In the rows, 128 means zero.
Known rows, with every way that one mark hangs from another
[q_14 [q_13 [q_414 [q_82 q_605]]] q_247 q_908]: [ 90 100 243 145 118 145 143 158  73  86 145 110  99 151 173 233  96 238
 129 169 192 137  80  91]
[q_605 q_773 q_908]: [135 159 183 105 108 120 156 118 170 124 106 169  82 111 167  95 129 123
 118 133 123 134 106 122]
[q_605 q_908]: [117 128 192 123 102 121 143 113 161 161 112 146  89 124 170 117 120 146
 133 125 118 131  98 129]
[q_82 [q_414 q_13]]: [ 78 100 146 148 103 133 147 100 156 163 116 120 153 142 153 141 141 125
 127 108 146  98 110 120]
[q_414 q_13 [q_82 q_332] [q_247 [q_14 q_908]] q_773]: [ 81 118 113 181 150 204 144  87 176 112 143  66 181 121 122 206 132 162
 135 138  93 153 136  77]
[q_82 [q_414 [q_773 q_332]] q_605]: [104 141 132 141  81 120 138 120 170 133 119 146 146 127 136 115 138 124
 109  81 113  86  78 122]
[q_82 [q_414 q_13 q_247 q_773] [q_605 q_908]]: [109 147 117 139  80 129 128 135 183 139 147 119 177 117 141  92 136 118
 118 108 111  96 105 109]
[q_414 q_247 [q_773 q_332]]: [109 128 121 154 122 159 165 100 162 141 132 123 144 121 107 144 117 129
 143 105 105 135 124 151]
[q_605 [q_773 [q_332 q_82]] q_908]: [130 156 197  93 121 121 172 119 185 128 105 184  90 110 156  76 133 130
 108 105 100 130 106 120]
[q_14 q_13]: [111  97 199 154 109 132 152  98 107 144 115 136 106 140 165 183 138 184
 120 138 164 139 100 122]
[q_13 [q_414 [q_247 q_14]]]: [114 104 164 158 126 136 143 129 116 134 118  80 132 129 123 190 107 141
 131 142 148 123 108 168]
[q_82 q_332 [q_414 [q_247 q_14]] [q_605 q_908]]: [106 149 153 123 122 117 115 134 178 136 116 131 150 115 120  68 137 135
  99 111  96  90  89  69]
[q_247 [q_14 q_13 q_908]]: [108  90 236 156 137 164 147  92  90 120 117 119  91 164 166 215  97 208
 115 170 171 165  87  74]
[q_773 [q_332 [q_82 q_414 [q_605 q_908]]]]: [103 117 192 118 113 115 161 119 175 155 107 161 127 133 141  92 133 145
 105  72  92  97  91 119]
[q_247 q_14]: [111  99 203 156 133 142 149  83 129 143 103 115 105 147 148 190 109 167
 112 148 137 143  89 110]
[q_773 [q_332 [q_82 [q_414 q_13 [q_247 q_14]] q_605]]]: [ 96 103 187 133 129 130 165 110 168 153 114 136 154 140 128 115 132 148
  99  85  99 103 104 111]
[q_247 [q_14 [q_13 [q_414 [q_82 [q_605 q_773]]]] q_908]]: [118 111 221 152 133 159 144 116  94  93 119 108  97 148 165 224 105 198
 105 167 169 155  84  88]
[q_14 q_247]: [ 92 104 214 140 118 116 156 116 128 138 120 130 108 142 148 169 108 183
 129 146 147 117  90 118]
[q_332 [q_82 q_605]]: [129  87 209 140  92 100 136 117 146 140 104 139 140 141 152 114 135 164
 100 105  96  84  86 103]
[q_605 [q_773 [q_332 [q_82 [q_414 q_247]]]] q_908]: [127 158 178  92 125 123 173 127 188 128 112 179 107 109 143  64 127 119
 114 103 103 123 115 119]
[q_605 [q_773 [q_332 [q_82 q_414]]] q_908]: [127 159 186  91 119 120 171 122 188 127 107 187  98 110 153  70 133 124
 110  99 104 123 104 117]
[q_247 [q_14 [q_13 [q_414 q_82 [q_773 q_332]]] q_908]]: [103 105 209 161 139 176 150 103 100 105 124 107  98 148 155 241 100 205
 119 154 163 169  85 101]

Rows
[109 138 126 167 136 175 131 110 168  94 131  89 155 116 116 180 117 162
 124 130  81 132 108  76]	[q_414 [q_82 q_332 q_605] [q_247 [q_14 q_908]] q_773]
[108 149 151 124 131 127 126 130 160 101 107 136 152 124 113  80 140 124
  89 120 116  85  97  53]	[q_82 q_332 [q_414 [q_247 [q_14 q_908]]] [q_605 q_773]]
[133 163 194 108  99 104 150 133 175 125 106 166  96 116 161  81 139 128
  90 108 103 114  92 116]	[q_82 [q_605 [q_773 q_332] q_908]]
[116 155 140 129 135 129 143 133 190 119 114 119 140  98 132 108 142 125
 117 116  77 105 129 101]	[q_414 [q_82 q_332 [q_605 q_773 q_908]] q_247]
[107 141 156 139 121 124 140 112 181 116  94 131 122 109 150 140 160 138
 101 104  87  98 102  99]	[q_414 [q_82 q_332 [q_605 q_773]]]
[114 146 119 151 108 142 145 147 164 119 133  94 141  99 124 174 124 128
 135 101 102 117 107 181]	[q_13 [q_414 [q_82 [q_605 q_908]] q_247 [q_773 q_332]]]
[ 95 156 109 136  98 132 113 128 198 134 137 123 183 105 121  67 162 124
 106  97  86  91 100  78]	[q_82 q_332 [q_414 q_13 q_247 q_773] [q_605 q_908]]
[114 134 171 140 152 158 161 126 156 104 120 103 132 129 136 167 102 145
 115 136 108 129 127  92]	[q_414 [q_82 [q_605 [q_773 q_332]]] [q_247 [q_14 q_908]]]
[ 94 100 230 151 110 155 142 144  65  85 151 116  99 153 161 233  91 238
 138 174 200 151  76  98]	[q_14 [q_13 [q_414 q_773]] q_247 q_908]
[ 77 119 119 152 101 151 154  93 174 152 126 130 158 132 137 146 145 124
 128  89 130 112 105 130]	[q_82 [q_414 q_13 [q_773 q_332]]]
[114 142 160 135 107 120 146 146 158 119 110 113 112 107 152 168 136 130
 116 105 118 109  96 170]	[q_13 [q_414 [q_82 [q_605 [q_773 q_332] q_908]]]]
[139 103 204 131  95  99 142 118 150 123 102 148 136 135 150 104 140 153
  93 109  99  84  90 100]	[q_332 [q_82 [q_605 q_773]]]
[128 165 183 112 106 103 123 127 181 116  96 162 105 105 149  63 165 136
  82 113  85 103  85  80]	[q_82 q_332 [q_605 q_773 q_908]]
[111 121 145 151 123 131 150 127 164 138 120  97 149 120 140 153 122 131
 129 118 100 101 131 128]	[q_414 [q_82 q_605] q_247]
[ 90 117 115 165 122 173 167  91 174 150 144 100 177 124 116 153 139 129
 134 109 107 143 141 142]	[q_414 q_13 q_247 [q_773 q_332]]
[ 92 157 123 136  85 126 108 119 200 133 126 137 164 108 140  77 174 133
  97  90  87  91  79  76]	[q_82 q_332 [q_414 q_13 q_773] [q_605 q_908]]
[ 95 130 143 158 157 159 148 108 186 116 123  78 180 114 128 160 154 141
  94 138  91 123 139  77]	[q_414 q_13 [q_82 q_332 [q_605 q_773]] [q_247 q_14]]
[ 95  90 169 166 144 160 156  92 143 156 131  76 166 144 132 173 121 147
 120 154 136 143 139 112]	[q_414 q_13 [q_247 q_14]]
